Each row comes from the steps of one path. Every step used is in the known rows, and no mark comes twice. Write the path behind each row, first mark first.
Known rows
kire/fovo/kofus/bera: [ -1  24  -3   2  18 -25   1  23  -1  -9  -1  -4  -4   0   6 -11 -29  -6
 -30  11   0   5 -10   5   8 -16   2  14   7  17 -10   2   0  14   2   4
  12  23 -13  -6 -13  18  -3  -7  -1  11  22   1 -11   8  -8  28 -12]
fovo/rezurab: [  0  -3 -10   3  -8  -7   7  -3  -2 -14   6  -3  -1  -2  -5   1  -8   2
   3   0  -8   0 -15  13   9 -11   2  -7 -10  -4   5   1   0   0  -1   1
  14   1  -5   6 -10   6   0   4   1  -9   9   6   1   9  -6  12  -9]
negek/momi: [  1   5  -4   6   7  -6 -17   8  -3   2  16   7   3   2  -1   4   0  -3
   3  -7  16  -7   1   3   8  -3 -20   0  -2   5  12  -3  -1   0   2  -5
  -6  -4  -4  12  -5  -3   3   1  -6  11   6  -8  -4  -7 -11  -2  11]
niri/negek/kazuf: [-10  10 -11 -12   3   0   0  -8   5   7  -5   2  -3  17   5  13   0 -17
  -2   2  25  -3  -5   5   9  -8  -4   0   1  20  14  10  -2 -11  -7  14
 -13 -25  -8  -2  -2  -3 -11  12   0  -4   9 -25  -4   5 -15  -2   8]
momi/negek/kazuf: [ -6   7 -11   2  11 -11 -13  -1  -8   7 -11   0   2  19   8  10   1  -8
   5   9  29 -10  -4  -8  29 -10 -16  10  -6  30   1  -2  -2 -10 -10   3
 -31 -18  -8  16  -9  -4 -15   3   4  18   8 -21  -4  -3  -1   7  15]
ruloso/niri/negek/kazuf/melog/feme: [-20  -3 -16  -7   6 -34  -1 -11   6  -6   6  -2   2  30 -22  22  -3 -13
  -8  19  33  -8  -7   3  34 -25 -13 -26  -6  43  32  15  16 -17  -8  15
 -10 -33 -17  -5 -29  -7 -26  37 -26  -9  16 -34   1   4 -30  11  12]
fovo/rezurab/niri/ruloso/negek: [ -9 -12 -18   4 -12 -18  -4 -10  12 -10   2 -23  -3  15 -13  25 -15 -13
  13 -19  11  22 -19   9  13 -26  -1 -26 -20  -3  13   9  -8   2 -11  11
  19  -9   1   1 -11  21 -14  10   2 -19  24  33   6  31 -16  25 -26]
fovo/ruloso/negek/kazuf/melog/feme: [-26  -7 -14  -5  -6 -23 -13 -20   5   9   2 -23  39  21 -18  41   2  -9
  -9  25  21  -5   3 -24  13 -16  -9 -38 -13  35  31  28  17  -7   8  23
 -12 -19 -25 -10  -3   4 -24  43 -11  -6  14 -31  -3   9 -25  -2  -2]
bera/kire: [ -4   8   4   0   8  -1  -5   5  -1  -2  -7  -1  -5  -6   5  -9 -10  -7
 -15  -6   6   7   1   4   3  -8  -5   7  10  10 -11  -7 -10   0  -2   0
   6  15  -4  -1  -9   2  -6   1   8   8   6   1  -6  -2  -6  -1  -5]
bera/kire/fovo/ruloso/negek/momi: [-22  11   0  10  10 -16 -33 -10   3  18  18  -7  15  -3  -1  17 -17 -16
 -27   0  15  17  -4   4  14 -22  -2 -10  12   9   3   7 -14  -7  11  17
  11  19 -13   1  -3  25 -13  12  -3  14  24  -4 -20   3 -23  -3  -5]
ruloso/niri/negek: [-12  -4  -2   4   4 -13  -3 -12   9   6  18   8 -15  15 -11  14  -4  -9
   4  -4   9   7 -12  18  19 -13   3  -6   4  -3   5   8  -3 -19  -4  10
   1 -18   9 -11 -13   5 -11  13 -23  -9   8   8   5   6 -11   2   3]
kazuf/melog: [ -6   6   0  -4   0 -11  -3   2  -3  -8  -3  -7  12   5  -8   4   6   4
   0  13   7  -9   6  -7   4  -9 -10  -7  -8  19  12   2  18   1   4   0
  -8  -3 -12   6 -13  -7  -8   7  -1   7   7 -15  -2  -2 -11   1   4]
melog/momi/negek: [ -2   7   2   3  14 -18 -14   8 -11  -3   5   9   8   5   2   4   7   2
   2   4  29  -4   2  -9  27  -3 -24  10  -2  13   4  -3  -3  -6 -10 -10
 -35  -4  -6  17 -23   3 -14  -8  -6  34   3 -13  -6  -5   5   2  14]
rezurab/niri: [  3  -7 -12  -6   0  -5   0  -6   4 -15  -2 -14  -2   8   4   7 -14  -7
   3  -5   5  11  -5   6   4  -6  -4  -8 -11   3   4 -11  -3   3  -5  -2
  13  -3  -4   5  -3   7  -1   8  -2  -7   0  15   2   5  -4  12 -11]
rezurab/fovo/kofus/bera/kire: [  4  22  -3   4  27 -27   8  43  -2 -14   1  -4  -2   4  10 -13 -40  -9
 -37   7  18   9  -8  -6  15 -16 -22  24   0  21 -13  -6  -7   5  -9  -5
  14  26  -6  -4  -9   7  -4   4  15  17  10  23   1   4   0  33 -30]
fovo/kire: [  4   6  -4  -6   7 -11   2  21  -6  -2  -5  -4  -5  -1   5  -8  -8   1
  -6   4   2   5  -4   4   5  -9  -6  10   1   1 -10   0  -4   0   0   2
   4  13  -1   8  -5   9   0   6   1  12   5   3  -2   1   4  13  -9]
kire/fovo/kofus: [ -3  18  -1   3   8 -17  -1  11  -2  -4   1  -1   0  -1   0  -9 -19  -4
 -22  14  -3   5 -13   4   8 -15   5   4   3   7  -5   3   1   9   0   5
  14  18  -9  -1  -7  19  -5  -4   0   8  18  -6 -13   5  -7  26  -4]
bera/kire/fovo/rezurab: [-10  11  -4   4   6 -15  -4   0  -1 -13   0  -5  -8 -12   0 -14 -24  -8
 -29   1   0  15 -16  20  17 -23   7  -1   7  12  -6  -8 -10   2  -1   6
  28  24 -14  11 -17  20  -7  -2   7   5  24  -3 -15   6 -18  18 -10]
kofus/bera/kire/fovo: [ -5  17   2  -3  23 -18  -6  18   0  -7  -7  -8  -9  -9  10 -14 -28 -11
 -38  -2  10  12  -1   9   9 -17  -1  16  19  28 -16  -7 -11  10   3   3
  13  27 -13  -3 -17  11  -8  -8   5  13  19   4 -12   1 -10  11 -12]
niri/negek: [ -8   7   1 -10  -1   5   2  -5   6   8   4   5  -7   7   6   4   2 -11
   2  -8   9   4   0   9  -1  -3   2   1   6  -1   5   8  -5  -9  -3   8
  -6 -15   0  -8   1   0  -5   2  -7  -4   4  -4  -2   9  -9  -9   0]
kofus/bera/kire: [ -3  13   2  -4  21 -10  -4  19  -1  -6  -9  -6  -9  -4  11 -10 -22  -9
 -25 -10  11   5   5   4   2  -9 -10  19  13  23 -18  -8 -11   9   1  -2
   4  20  -8  -8 -17   0  -4  -2   5   9  10   9  -3   2  -6   3 -13]
momi/negek/kazuf/melog: [-12  14 -12  -2  11 -22 -15   1 -12   4 -15  -5   8  23   2  13   6  -4
   3  20  36 -17   0 -13  33 -17 -23   3 -12  46  13  -1  12 -10  -8   3
 -36 -19 -17  20 -20  -9 -24   9   3  23  14 -33  -5  -4  -8   9  16]
ruloso/fovo/rezurab: [  0  -4  -8  10  -7 -11  13  11   4 -26   7   3  -4   9  -3  -8 -12  13
  10   6  -7   5 -34  20  27  -7   9  -6  -8 -16   4   4   7  -4  -5   2
  18   3   0  16  -8  14   9  -2 -15 -13   9  20  19   9  -4  29 -14]
fovo/kofus/bera/kire: [  0  27   3  -2  23 -19   1  34  -3  -8  -7  -5  -6   2  12 -13 -30 -10
 -29   1   7   3  -3   3   1 -14 -12  23   7  23 -23  -2  -9  16  -1  -1
   6  26  -9 -13 -21   4  -5  -1   3  13  16  13  -4   7  -7  19 -19]
bera/kire/fovo/ruloso: [-16  10   4   2   6  -8  -5  -4   5   7   0 -10   7  -8   8   1 -19  -8
 -28   7  -2  18  -6  -2   4 -12   8  -5  14   9 -10   3 -14  -3   6  14
  17  28 -10   1   1  25  -8   0  -2   6  18   2 -12  -2 -13   5 -18]
momi/negek: [ -5   5   1   3   8  -5 -11  -1  -7   8  -3   3  -4  10   6   1   4  -2
  10   1  15  -3   2  -2  18  -5  -9  11  -2   9  -6  -5  -3  -9  -7  -1
 -23  -9  -1  11  -7   0 -10  -6  -3  18   4   1  -4   2   5   2   6]
niri/ruloso: [ -7   3   1   1  -5  -6   7   9  11  11  -8  -3  -4   6  -5   9   2  -6
  10 -12  12  10  -3 -14   0  -4  -3 -10  -4   0   2  13  -9   3 -11   6
  -7  -3  11  -1   3   8  -7 -14  -1  -6  13  15   8   8  -7  11 -11]
rezurab/niri/ruloso/negek/momi: [-10  -3 -14   4   2 -15 -23  -2  12   7   7 -16  -1  20  -8  32  -9 -20
  14 -25  32  19  -5   0  12 -20 -19 -22 -15   3  17   6 -11   2  -9   7
   0 -16   3   1  -4  12 -13   9  -2  -4  20  24   2  20 -21  12 -10]
kofus/bera: [  3   6   0  -3  13 -10   1  15   0  -4  -2  -4  -5   1   6  -3 -13  -3
 -11  -3   5  -2   3   1   1  -1  -6  13   5  14  -8  -1   0   8   3  -2
  -1   6  -3  -7  -9  -1  -1  -2  -1   2   5   9   2   4  -1   4  -9]

Which path is each row?
[  8   3  -8   0  12 -20   6  32  -4  -8   1  -3   0   1   5 -10 -19   1
 -18  10  14  10  -8  -7  19 -12 -17   9  -4   0  -3  -6  -3  -9  -6   0
  14  13   2  17   4  13   2   8  12  15   1  15   3  -2  11  28 -20]
rezurab/fovo/kire
[ -5   5 -13   0   7 -19  -3  -4   2 -25  -1 -17  -9  -6   2  -9 -35 -12
 -25  -2   3  23 -19  22  19 -29   3  -6   0  15  -1 -14 -13   4  -4   5
  37  23 -17  15 -20  24  -9   5   7   0  23   9 -14   7 -18  28 -21]
bera/kire/fovo/rezurab/niri
[ -8  12   2  -2  12 -28 -15  10 -13  -8   0   1  19   9  -6   8  12   3
   1  15  33 -13   9 -17  29 -11 -32   1 -10  33  16  -2  14  -3  -4 -10
 -40  -7 -17  20 -33  -2 -21  -3  -6  38   9 -28  -8  -8  -6   4  16]
kazuf/melog/momi/negek
[-12   1  -5  11  10 -18 -16  -8   8   9  29  14 -12  18  -9  16  -5 -11
   5  -9  22   2 -10  22  25 -15 -13  -7   4   0  12   6  -4 -19  -2   5
  -4 -22   5  -1 -17   1  -8  14 -26   0  12   0   2   1 -19   0  12]
ruloso/niri/negek/momi
[-18   2  -3  12   1 -16 -30 -17   5  21  25  -6  22   1  -5  28  -8  -9
 -13   5   8  12  -6   0  12 -16   1 -19   3  -2  12  17  -3  -8  14  20
   7   3  -9   0   6  27  -9  12  -9   6  20  -6 -14   6 -19   0   0]
kire/fovo/ruloso/negek/momi
[ -5  -2 -18   1  -8 -21   6  -2  12 -18  -2 -17  -9   2  -7   5 -26 -10
  -5  -5   4  23 -25  12  20 -27   6 -20 -13   4  11   2  -9   6 -10  10
  30   5  -8  15 -12  31  -8  -6   0 -14  30  19  -1  19 -20  40 -24]
kire/fovo/rezurab/niri/ruloso
[ -7   6 -21  -2   2 -21 -10  -9   7 -19  20  -7  -8   7   1   5 -24 -14
  -7  -6  14  15 -23  31  25 -28  -5 -15  -7   7  21  -6  -7  -2  -2   7
  27  -5 -19  18 -16  25  -4   6  -9  -6  28  -1 -11  12 -30  24  -7]
kire/fovo/rezurab/niri/negek/momi
[ -4  10  -6   2  16 -24 -14   8 -10  -2  -3   8  10  14   1  14   3  -4
  -2  11  42 -11   0 -13  37  -8 -29   9  -4  34  12  -1  -2  -8 -13  -5
 -41 -11 -14  20 -26   0 -19   0  -1  33   8 -32  -8  -9   1   8  20]
melog/momi/negek/kazuf
[ -2  -5 -17  -2  -8 -10  14   3  11 -34   7  -7 -11  22   3  -1 -20  -1
  15  -3   1  17 -39  30  29 -15   8 -12 -13 -14  10   1   1  -8 -10   7
  24 -11  -3  14 -11  20   4   5 -20 -21  13  29  19  18 -15  33 -23]
ruloso/fovo/rezurab/niri/negek
[ -4   8   1  -3   6 -23  -8  10  -6 -14   2  -1  21   2 -11   7   8   5
  -6  15  21 -10   8 -15  15  -6 -25  -7  -8  26  21   2  18   5   2  -9
 -21   2 -17  10 -27  -2 -13   4  -3  24   5 -27  -6  -9 -10   2  11]
kazuf/melog/momi
[ -6  -1  -7   9 -12 -14  17  20  14 -13  -2   0  -7  15  -7  -1  -9   5
  19  -7   5  14 -33   4  25 -12   5 -15 -11 -15   5  18  -2   1 -16   7
  10   0  11  12  -6  21   2 -14 -14 -17  19  31  25  17 -11  38 -27]
niri/ruloso/fovo/rezurab
[ -3   0 -11 -15  -1   0   1  -9  11  -8   2 -10  -8  16   8  10 -12 -17
   6 -10  12  15  -5  13   2  -8  -4  -8  -4   2   9  -3  -9  -7  -8   5
   8 -17  -4  -1  -3   6  -3  10  -7 -11   6  12   0  10 -13   4 -11]
rezurab/niri/negek
[-12   1   0   5  -4  -9   0 -10   7   8   7  -8  13  -3   1  10 -11  -1
 -16  15  -9  11  -8  -6   4  -7  14 -14   4  -4   0  11  -2  -2   9  17
  13  13  -6   2   9  26  -3   1  -9  -2  14   1  -6   0  -9   9 -12]
kire/fovo/ruloso
[-14  -1 -11   4   7 -19  -4 -13   8   7  10   6 -13  25 -10  22  -7 -13
  -1   3  22   0 -15  15  29 -17  -2  -6   0  15  12  11  -2 -19  -7  15
  -5 -25   3  -6 -16   1 -16  23 -18  -9  11 -10   4   2 -16   6   9]
ruloso/niri/negek/kazuf
[ -9   7 -22 -19   3 -14  -1  -8   5 -13 -10 -18   1  27   3  22 -10 -19
   1   6  31   1  -4   4  16 -20 -15 -14 -13  35  25   1   6  -6  -7  10
  -4 -28 -20   6 -14  -2 -16  24  -1  -5  14 -17  -2   8 -24  11  -1]
rezurab/niri/negek/kazuf/melog
[ -7  -7 -22   6  -5 -22 -15  -3  11  -9  13 -17   0  16 -14  28 -16 -15
  14 -22  23  18 -18  13  20 -29 -15 -26 -22   0  22   6  -9   1  -8   8
  15 -13  -4   9 -14  18 -10  12  -1 -12  29  25   4  27 -26  23 -17]
fovo/rezurab/niri/ruloso/negek/momi
[-15  -3   0   6  -5  -7 -14  -3  11  23  -1  -7   1  10 -13  25   5 -11
   9 -18  18  14  -1 -10   4 -12   1 -15  -5  -2   6  21  -8  -2  -6  16
  -8 -11  12 -13   5  10 -15  -1   4  -7  15  16   3  23 -10   3 -10]
niri/ruloso/negek
[ -6  24   2   6  14 -23  14  50  11  -7 -14  -3 -11  18   6 -11 -28  -7
  -9  -5  17  15 -22  -4  18 -15  -7   9   3   8 -18  14 -11  13 -17   7
   3  22   8  -5 -15  18  -3 -18 -12  -1  27  38  18  17 -13  43 -36]
niri/ruloso/fovo/kofus/bera/kire
[ -7   2   1   8  -6  -9  13  22  14   0  -7   2  -4  16  -2   0  -3   3
  17  -6  10  11 -21  -6  16  -4   2 -10  -4 -12   2  17  -2   0 -15   8
  -1  -3  16   7   2  16   2 -17 -14 -11  12  27  24  10  -6  28 -19]
niri/ruloso/fovo
[-20   4 -12   1   8 -26  -6 -12   6   3   6   1  -4  28 -15  24  -3 -11
  -1  11  30  -6 -10   9  32 -23  -9 -11  -4  31  20  12  11 -19  -4  15
 -11 -28  -5  -3 -24  -3 -24  27 -18  -4  16 -21   4   2 -23   6  12]
ruloso/niri/negek/kazuf/melog
[  6  11  -4   7   9 -18  10  27  -3  -9   5   1   6   7   4  -5 -23  -1
 -17  15   9   4 -12 -10  13 -10 -16   8  -9   2   2   0   2  -2 -10  -2
  12  11   0   2   3   6   1   5  11   8   4  16   3   2   7  30 -19]
rezurab/fovo/kofus
[ -1  -4 -17   1  -5 -18   0 -10   4 -27   4 -16  -5  -2  -5   0 -28  -6
 -12   4  -4  19 -24  21  21 -23   8 -14  -9   5   9  -8  -2   3  -2   4
  37   7 -15  15 -14  25  -3   3   0 -10  20   8  -7  11 -15  32 -15]
kire/fovo/rezurab/niri
[ -8 -13  -4  19   2 -24   6   0  10   5  24  -2  11  11  -7  22 -21   1
  -9  17   3  13 -15 -11  26  -9  -6 -13 -10 -11   7  10  -1 -21  -1  10
  17   2  12   2   6  18  -5  19 -11  -6   1  31  16  -5   1  23 -23]
rezurab/fovo/ruloso/niri
[-12  15   3  -1  17 -18  -4  11   5   2  -3 -13   1  -8  13  -2 -30 -12
 -36   4   3  14  -3  -1   7 -15   2   8  18  21 -16   2 -13   6   7  12
  14  30 -13  -7 -11  22  -6  -3  -4   7  20  11  -9   1 -12  10 -24]
kofus/bera/kire/fovo/ruloso
[  2   0 -13  -4   2 -20  13  30  13 -17 -13 -16 -12  23   6   0 -24  -5
  15  -7  16  26 -25   1  23 -17  -5 -11 -14  -7  -2   4 -11   3 -19   7
  16   3  10  17  -5  26   0  -4 -14  -8  17  43  21  15  -7  45 -34]
rezurab/niri/ruloso/fovo/kire
[ -4   6  -1   2   0 -18  14  38   9  -3 -11  -1  -9  15   2  -7 -10   3
  11  -4  13  16 -24  -5  21 -12  -2  -4  -5 -11  -7  16  -7   0 -15  10
   4   7  15  14  -1  23   1 -12 -14  -1  17  31  22  12  -4  37 -26]
niri/ruloso/fovo/kire
[ -5  15  -4  -1  18 -24  -2  15  -1 -16  -2  -9 -11  -9   5 -14 -34  -9
 -36  -4   5  13 -12  18  16 -23   1  12  11  24 -13  -7  -9  10   2   3
  24  27 -18   2 -25  18  -7  -4   4   6  25   6 -12   9 -15  20 -19]
kofus/bera/kire/fovo/rezurab
[  3 -11 -17   7  -9 -15  13   7   5 -39   5 -10  -5  16  -2  -3 -24   6
  13   2  -5  14 -38  23  31 -13   6 -13 -16 -14   6  -4   5  -1  -9   1
  29  -1  -2  20 -14  19   8   5 -16 -19  10  31  21  13  -9  40 -24]
ruloso/fovo/rezurab/niri
[-15  -3  -7  15   7 -25  -4   2  12  11  38   6   8  17  -4  29 -19 -10
  -5   8  23  11 -15  -2  31 -13 -19 -14  -7  -8  18  13  -5 -28  -3  11
   7 -12   7   4   3  15  -6  21 -21  -1   7  21  10  -3 -13  14 -15]
rezurab/fovo/ruloso/niri/negek/momi
[-11  -3 -12   2   2  -9 -23 -15   0  13  -1  -7  10  13 -10  29   2 -13
  -6   0  23  -2  -2   0  14 -13  -1  -8  -4  19  13  12   3  -9   2  16
 -10 -18  -7  -8   0   0 -16  24  11  -1   7 -20  -7  10  -8  -5  12]
ruloso/negek/kazuf
[-19   7  -8   3   4 -30 -19   5   4  12  -7  -9  21  20 -22  39   9 -12
  -1   0  48  -1   1 -23  24 -22 -23 -23 -12  35  30  24   7   1  -8  14
 -31 -20  -9   0 -19   6 -30  11   6  12  25 -22  -3  12 -21   8   6]
niri/ruloso/negek/kazuf/melog/momi
[ -7   2 -18  -7  -5 -15   2 -15   9 -20   8 -12 -10   5   1   2 -26 -13
  -9  -2   2  21 -25  28  19 -24   9 -14  -6   5  13  -3  -6  -2  -4  11
  31  -2 -16  10 -12  26  -6   5  -3 -12  23   5  -9  16 -22  25 -15]
kire/fovo/rezurab/niri/negek
[-15  -7 -14   9   4 -24   6  -4  13   8  21  -3   9  25  -5  32 -22 -11
 -11  19  22  10 -17  -9  35 -16  -9 -14  -9   6  16  18  -2 -30  -6  21
   6 -16   6   0   5  15 -13  28 -12  -8   8  11  13  -1 -10  20 -17]
rezurab/fovo/ruloso/niri/negek/kazuf
